Each row was made from one walk, in order. Every step used is in the known rows, and no mark comes twice. Write each row's walk.
Known rows
zuzavid dipuge: [-0.26  0.19 -0.45 -0.01  1.47 -0.31  0.34 -3.29  0.24  0.47  0.31  0.80
 -0.35  1.33 -0.44  1.95  0.63 -0.04 -0.12  0.38 -1.50  0.38 -0.41  0.11]
zuzavid penut dipuge: [-0.02 -2.95  1.23 -0.26  1.91 -1.39 -2.94  0.89 -0.19  0.62 -1.23 -1.97
 -1.05  0.50 -0.31 -0.79  0.06 -0.75  1.54  0.43  1.07  0.00 -0.04  0.09]
dipuge penut sori raso: [-0.65 -4.58 -0.11  2.28  0.05 -1.58  0.32 -0.61  0.33 -0.09 -2.99  0.85
 -1.29  0.25  0.33 -1.38  0.51  1.11 -0.27 -1.27  0.55 -0.49 -0.37 -0.86]
dofor zuzavid: [ 0.31  0.20 -0.97 -1.97 -0.80 -1.19  0.16 -0.16  0.11 -0.25 -0.15  0.24
  0.34 -0.29 -0.25 -0.43  1.99  0.69  0.39 -0.99 -0.04 -1.25 -0.24  0.11]
penut dipuge zuzavid dofor: [ 0.19 -0.66  1.06 -0.55  1.86 -1.71 -3.90  1.42  0.21  0.98 -0.39 -0.71
 -1.08  0.14 -1.17  1.86  1.29  0.77 -0.59 -0.13 -1.51 -3.98 -1.11 -0.10]
dipuge zuzavid: [ 0.50  0.49  0.22  0.35  2.29 -0.16 -0.87 -0.62  0.27  0.22 -0.38  0.53
 -0.41  0.52 -0.06  1.87  0.66 -0.52 -0.40 -1.07  0.03 -1.49 -1.75 -0.29]
penut dipuge zuzavid: [ 0.39  0.20  1.49  0.25  3.15 -1.55 -1.58  0.37  0.12  0.65 -0.30 -1.14
 -0.68  0.68 -0.63  2.04  0.35 -0.28 -0.54 -1.19 -0.02 -2.27 -1.54 -0.18]
raso sori zuzavid dipuge penut: [-1.02 -2.24 -0.66 -1.34  1.85 -0.84 -0.05 -3.67  0.61  0.61 -2.32  2.83
 -1.39  1.12 -0.18  0.86  0.64  2.10  0.33  2.35 -1.45 -0.65 -1.20 -0.79]
zuzavid dipuge penut sori raso: [-0.95 -4.39 -0.53  2.22  1.61 -1.85  0.64 -3.93  0.56  0.44 -2.71  1.54
 -1.74  1.58 -0.11  0.71  1.12  1.04 -0.44 -0.81 -0.93 -0.13 -0.76 -0.70]
dofor raso sori zuzavid dipuge: [-0.87 -0.99 -1.17 -0.32  1.02 -0.75  0.69 -3.84  0.46 -0.07  0.58  2.62
  0.15  1.20 -1.20  3.39  0.96  1.44 -2.68  1.33 -3.97 -0.32 -0.65 -0.21]
penut sori zuzavid: [-0.17 -0.75 -0.09 -2.12 -0.29 -0.86  0.99 -0.43  0.42 -0.28  0.18  1.22
 -0.02  0.25 -0.51 -0.03 -0.24  1.80 -0.42 -1.82 -0.11  0.62 -0.67 -0.34]
sori zuzavid penut dipuge: [-0.05 -2.76  0.89 -2.47  2.09 -1.06 -3.58  0.57  0.29  0.55 -1.17 -1.62
 -0.91  0.75 -0.48 -0.95 -0.85  0.45  1.84 -0.34  0.89  0.23 -0.75 -0.21]
dipuge penut sori zuzavid: [-0.63 -2.37 -0.11 -2.16  0.21 -0.75  0.33 -0.60  0.56 -0.02 -2.53  1.35
 -1.36  0.47  0.12 -1.79 -0.47  2.49  0.65 -1.44  1.14 -0.69 -1.26 -0.82]
dipuge zuzavid dofor raso sori penut: [-0.30 -3.57 -0.63  2.08  0.55 -1.46 -2.78 -0.01  0.17  0.19  1.23  2.09
 -0.40 -0.12 -0.89  3.09  3.49 -0.86 -3.40  2.22 -3.52 -3.81 -1.24 -0.67]
sori penut dipuge zuzavid dofor raso: [-0.15 -3.11  0.55  1.11  1.62 -1.89 -4.40  0.79  0.34  0.78  1.23 -1.19
 -0.73  0.71 -1.43  2.60  2.07 -0.94 -2.50 -0.06 -2.38 -4.51 -1.66 -0.49]
sori penut dipuge: [-0.16 -2.29  1.05  0.59  0.90 -1.82 -1.36  0.74 -0.16  0.79  1.46 -2.15
 -0.29  0.46 -0.39  0.10  0.30 -1.55 -0.10  0.59  0.23 -0.41 -0.27 -0.37]
dofor raso sori penut: [-0.68 -3.19 -0.57  2.52 -0.54 -1.13  0.29 -0.35 -0.23 -0.36  1.65  1.05
  0.39 -0.11 -0.32  1.52  1.92 -1.37 -2.94  2.30 -2.04 -0.45  0.06 -0.50]
raso sori zuzavid penut dipuge: [-0.34 -3.63  0.99 -1.63  1.74 -2.15 -2.62  0.77  0.05  0.47 -1.11 -0.04
 -0.89  0.13 -0.52 -0.27  0.28  0.85  0.93  2.00 -0.14  0.27 -0.21 -0.34]
penut dipuge: [-0.19 -0.28  1.17 -0.18  0.78 -1.41 -0.74  0.87 -0.20  0.55  0.11 -1.73
 -0.29  0.28 -0.58  0.18 -0.32  0.14 -0.15 -0.06 -0.02 -0.73  0.12  0.09]
raso dofor zuzavid sori: [-0.10  1.32 -0.68 -1.67 -1.33 -1.61 -2.89  0.45  0.03 -0.22  0.10 -1.83
 -0.11  0.74 -0.66 -0.01 -0.31  2.15 -0.69  2.41 -2.99 -1.61 -0.99  0.13]
dipuge zuzavid penut sori raso: [ 0.30 -4.97  0.23  2.52  2.89 -1.91 -2.00 -1.00  0.45 -0.10 -1.97  0.99
 -1.28  0.90 -0.13  1.35  1.84 -0.88 -0.20 -2.20  0.44  0.15 -1.74 -0.74]
dipuge zuzavid penut sori raso dofor: [ 0.18 -5.19  0.50  1.78  2.67 -2.09 -1.40 -0.58  0.06 -0.25 -1.91 -0.49
 -1.57  1.15 -0.07  0.86  0.74  0.04 -0.64  0.19 -0.57  0.50 -2.26 -0.89]
dofor raso sori zuzavid: [-0.56 -1.19 -0.76 -0.30 -0.44 -0.44  0.33 -0.60  0.18 -0.54  0.41  1.87
  0.63 -0.10 -0.70  1.46  0.41  1.58 -2.60  0.88 -2.54 -0.58 -0.28 -0.27]
dipuge zuzavid sori: [ 0.25  1.91  0.18  1.46  1.86 -0.43 -4.65 -0.50  0.47  0.28 -0.16 -0.06
 -0.62  1.21 -0.32  2.82 -0.45  0.01 -1.09 -0.10 -1.90 -2.31 -1.90 -0.23]

Which walk is each row?
[-0.54 -1.52 -1.07 -2.83  1.07 -1.49  0.54 -3.24  0.23  0.39 -2.58 -0.29
 -1.52  1.67 -0.18 -0.73  1.26  2.23  0.93  2.27 -1.27 -1.78 -1.84 -0.45] -> raso dofor zuzavid dipuge penut
[-0.13 -0.69 -1.26  1.31 -1.21 -2.05 -4.30 -0.28  0.49 -0.27 -0.26 -0.56
  0.32  0.46 -0.63  0.87  0.96  1.03 -0.91 -0.57 -2.69 -1.52 -0.21 -0.08] -> dofor zuzavid sori raso
[-0.63 -1.48 -0.39 -0.07  2.12 -0.09 -0.40 -3.49  0.41  0.70 -2.49  0.90
 -1.67  1.55  0.12  0.31  0.30  0.59  1.00  0.86 -0.19 -1.03 -1.04 -0.34] -> zuzavid dipuge penut
[ 0.50 -2.84  0.47  0.13  2.97 -1.31 -1.48 -0.60  0.30 -0.08 -1.59  1.19
 -1.48  0.82 -0.07  0.99  1.66 -0.78  0.47 -1.76  1.12 -0.38 -1.94 -0.43] -> dipuge zuzavid penut sori
[ 0.19 -4.69 -0.78 -0.52  0.04 -1.95 -2.04 -0.06  0.01 -0.30 -1.79 -1.69
 -0.50  0.43 -0.15 -1.61  1.38  0.53  0.90  1.38 -0.67  0.50 -0.77 -0.30] -> sori raso dofor zuzavid penut
[-0.38 -1.19 -0.83  0.13 -1.44  0.14 -2.22  0.83  0.24 -0.10  0.13  0.49
 -0.07 -0.26 -1.02  0.65  1.09  1.15 -1.95  0.32 -2.76 -2.57  0.33  0.18] -> zuzavid dofor raso
[-0.21 -1.59 -0.54  1.43  0.47 -1.08 -2.22  0.24  0.24 -0.08 -0.13  2.50
 -0.47 -0.46 -1.12  3.22  2.93  0.94 -3.34  1.55 -3.79 -4.04 -0.83 -0.27] -> dipuge zuzavid dofor raso sori
[-0.02 -5.01  0.31 -0.75  0.92 -3.36 -2.72  0.86 -0.11  0.17 -1.65 -3.38
 -0.82  0.64 -0.67 -1.49  1.02  0.76  0.83  1.30 -0.66 -0.33 -0.65 -0.26] -> sori raso dofor zuzavid penut dipuge
[-0.28 -0.98  0.36 -1.13 -0.48 -3.42 -4.34  1.21 -0.16  0.63  1.56 -4.00
 -0.34  1.19 -1.00  0.02  0.06  0.61 -0.85  2.97 -2.72 -1.93 -1.27 -0.32] -> raso dofor zuzavid sori penut dipuge
[ 0.68 -2.06  0.32  0.25  3.33 -0.17 -3.17 -0.71  0.38  0.17 -1.67  0.26
 -1.24  0.83  0.15  0.95  0.97 -1.39  1.21 -0.59  1.10 -0.75 -1.95 -0.37] -> dipuge zuzavid penut
[-0.54 -3.13  1.12  1.40  0.56 -2.80 -0.45  0.88 -0.52  0.66  1.56 -0.63
 -0.22 -0.24 -0.44  0.70  1.49 -1.21 -1.03  2.90 -0.85 -0.36  0.27 -0.45] -> raso sori penut dipuge
[-0.74 -4.10 -1.37  0.24  0.82 -3.13  0.77 -3.88  0.64  0.19 -2.91  1.80
 -1.41  1.37 -0.48  0.20  3.08  1.85  0.00 -1.88 -0.95 -1.32 -0.99 -0.66] -> dofor zuzavid dipuge penut sori raso
[-1.31 -2.65 -1.17 -0.31  1.53 -0.59  0.06 -4.07  0.66  0.22 -2.10  2.81
 -1.03  1.47 -0.59  1.72  0.73  2.11 -1.62  1.69 -2.70 -1.61 -1.23 -0.72] -> dofor raso sori zuzavid dipuge penut
[-0.47 -0.46 -0.51 -2.23  1.21 -1.22  1.40 -3.63  0.59  0.22  0.38  2.01
 -0.40  1.53 -0.96  2.04  0.37  1.80 -0.51 -1.45 -1.59  0.93 -1.13 -0.22] -> penut sori zuzavid dipuge
[-0.87 -2.16 -0.22 -0.03  1.66 -1.26  1.37 -3.47  0.33  0.49 -2.40  1.80
 -1.86  1.51 -0.15  0.37  1.04  1.26  0.27 -0.33 -0.21 -0.62 -0.99 -0.48] -> zuzavid dipuge penut sori
[ 0.13 -0.01 -0.64 -2.70 -0.99 -1.41  0.79  0.29 -0.19 -0.33 -0.12 -1.24
  0.13  0.07 -0.36 -0.96  0.85  1.62 -0.05  1.52 -0.98 -0.80 -0.87  0.01] -> raso dofor zuzavid
[-0.02 -0.45 -1.11 -0.24 -1.19 -1.89 -4.31 -0.16  0.33  0.20  1.39 -0.81
  0.17  0.72 -0.49  0.43  1.44 -0.56 -0.32  0.68 -1.72 -1.68 -0.82 -0.27] -> dofor zuzavid sori penut
[-0.42 -2.67 -1.13 -0.48  0.07 -3.48  2.24 -3.36  0.10 -0.18 -0.17  0.17
 -0.40  1.38 -1.19  1.39  2.36  2.09 -1.56  0.17 -3.20  0.43 -1.01 -0.27] -> penut sori raso dofor zuzavid dipuge
[ 0.13 -2.60  1.00  0.10  1.93 -2.13 -4.53  1.07  0.27  1.16  0.95 -1.21
 -1.10  0.45 -0.97  1.83  1.91 -1.01 -0.56  0.54 -1.21 -3.66 -1.59 -0.59] -> sori penut dipuge zuzavid dofor
[-0.56 -4.51 -0.70 -0.43 -0.92 -3.03  1.16 -0.43  0.07 -0.46 -3.08 -0.40
 -1.31  0.32 -0.08 -2.26  1.40  2.85 -0.37  0.21 -0.44 -1.24 -1.17 -0.78] -> dipuge penut sori raso dofor zuzavid
[-0.25 -2.93 -0.09  2.19 -0.46 -1.76  1.03 -0.38  0.04 -0.38 -0.26  0.64
 -0.04 -0.03 -0.29  0.46  0.85  0.48 -1.42 -1.68 -0.66  0.84  0.26 -0.32] -> penut sori raso
[-0.15  0.28 -1.03 -2.73  0.44 -1.65  1.30 -2.96  0.02  0.18  0.09 -0.48
 -0.27  1.35 -0.84  1.04  1.42  1.56 -0.17  1.79 -2.53 -0.44 -1.28  0.08] -> raso dofor zuzavid dipuge
[-0.75 -3.45  0.71  2.40  0.39 -2.55 -0.34  0.57 -0.42  0.23  1.81 -0.65
  0.21  0.09 -0.88  1.54  1.62 -1.22 -2.94  2.22 -2.10 -1.20  0.21 -0.43] -> dofor raso sori penut dipuge
[-0.59 -3.56 -1.34 -0.43  0.90 -2.07 -0.08 -3.60  0.38  0.37 -2.92 -0.46
 -1.39  1.70 -0.28 -0.37  1.32  2.09  0.33  1.77 -1.88 -1.28 -1.63 -0.69] -> sori raso dofor zuzavid dipuge penut
[-0.38 -0.86 -0.39  3.32 -0.48 -0.89 -4.49 -0.14  0.34  0.02 -0.17 -0.77
  0.03  0.69 -0.31  1.27 -0.95  0.36 -1.37  0.37 -2.73 -0.27  0.07 -0.21] -> zuzavid sori raso
[-0.64 -1.19 -0.44  1.82 -0.52 -0.71  1.11 -0.13 -0.27 -0.52  0.33  1.57
  0.38 -0.37 -0.48  1.48  1.32  0.38 -2.87  1.57 -2.37 -0.89  0.48 -0.07] -> dofor raso sori
[-1.10 -3.55 -1.00 -2.03 -1.21 -0.62 -1.92  0.07  0.79 -0.12 -2.46  1.78
 -1.41  0.28 -0.84 -1.17  0.62  3.60 -1.33 -1.10 -1.56 -3.33 -0.90 -0.59] -> dipuge penut sori zuzavid dofor raso
[-0.81 -3.24 -0.52 -3.05 -0.96 -0.92 -1.95  0.46  0.73  0.25 -2.68  1.86
 -1.78 -0.04 -0.46 -1.92  0.44  3.58  0.61 -0.42 -0.37 -2.39 -0.82 -0.73] -> dipuge penut sori zuzavid dofor
[-0.08 -0.64  0.17  2.97  1.53 -1.24 -4.66 -0.45  0.27  0.11 -0.50 -1.63
 -0.69  1.57 -0.30  2.63 -1.42  0.77 -2.28  1.75 -3.67 -1.39 -2.27 -0.62] -> dipuge zuzavid sori raso dofor
[-0.04 -2.71  1.45  1.81  2.79 -2.97 -1.34  0.24 -0.16  0.78  1.15 -0.11
 -0.55  0.36 -0.45  2.70  2.13 -1.78 -1.49  1.85 -0.84 -1.90 -1.39 -0.78] -> raso sori penut dipuge zuzavid
[-0.29  0.27 -0.75 -2.17  1.57  0.00 -0.30 -3.66  0.68  0.51  0.29  1.11
 -0.22  1.59 -0.68  1.94 -0.30  1.10  0.17 -0.22 -1.60  0.60 -1.16 -0.11] -> sori zuzavid dipuge
[ 0.02 -2.13 -0.87 -0.35 -1.16 -1.97  0.16 -0.09 -0.07 -0.44 -0.47 -1.41
  0.29  0.17 -0.36 -0.62  1.00  1.49 -0.74  0.81 -1.70 -0.26 -0.61 -0.27] -> sori raso dofor zuzavid
[-0.83 -4.79  0.20  1.54 -0.18 -1.73  1.08 -0.13 -0.06 -0.13 -2.92 -0.59
 -1.53  0.57  0.31 -1.81 -0.55  2.13 -0.79  1.17 -0.39 -0.01 -0.91 -0.91] -> dipuge penut sori raso dofor
[-0.39 -0.81 -0.26 -1.30 -0.13 -0.80  0.27 -0.21  0.18 -0.15  0.17  1.90
  0.25 -0.43 -0.34  0.57  0.16  1.55 -0.63  1.58 -1.22  0.27 -0.14 -0.32] -> raso sori zuzavid
[-0.20 -0.66 -0.79 -0.97 -1.37 -2.11 -3.60  0.31 -0.04  0.12  1.49 -2.28
 -0.10  1.06 -0.52 -0.11  0.35  0.37 -0.82  3.09 -2.65 -1.30 -1.45 -0.40] -> raso dofor zuzavid sori penut
[ 0.29 -2.69  0.33 -2.31  1.22 -2.61 -2.84  0.82  0.07  0.29 -1.36 -1.78
 -0.69  0.26 -0.55 -1.28  2.01 -0.02  2.03 -0.62  1.09 -1.17 -0.27  0.17] -> dofor zuzavid penut dipuge
[-0.35 -2.89 -0.04  1.53 -0.29 -1.46  0.31 -0.04 -0.27  0.04  1.43  1.11
  0.08 -0.45  0.12  0.60  1.75 -1.40 -0.99  2.95 -0.79  0.29  0.14 -0.59] -> raso sori penut
[-0.14 -0.67  1.08  3.65  2.61 -2.40 -6.01  0.15  0.46  0.71 -0.43 -1.94
 -0.66  1.40 -0.97  3.34 -0.71  0.09 -1.86 -0.72 -2.70 -2.58 -1.52 -0.36] -> penut dipuge zuzavid sori raso
[-0.35 -1.55 -0.52 -3.05 -1.48 -1.10 -1.30  0.67  0.54  0.01 -0.04  1.72
 -0.54 -0.34 -1.13 -0.24  0.71  2.92 -0.47 -0.89 -1.57 -1.14 -0.26 -0.24] -> penut sori zuzavid dofor
[-0.57 -1.98 -1.13 -2.06  0.88 -2.48  1.40 -3.54  0.50  0.20 -2.48  1.98
 -1.52  1.34 -0.50 -0.09  2.99  1.92  0.70 -1.37 -0.22 -1.87 -1.26 -0.39] -> dofor zuzavid dipuge penut sori
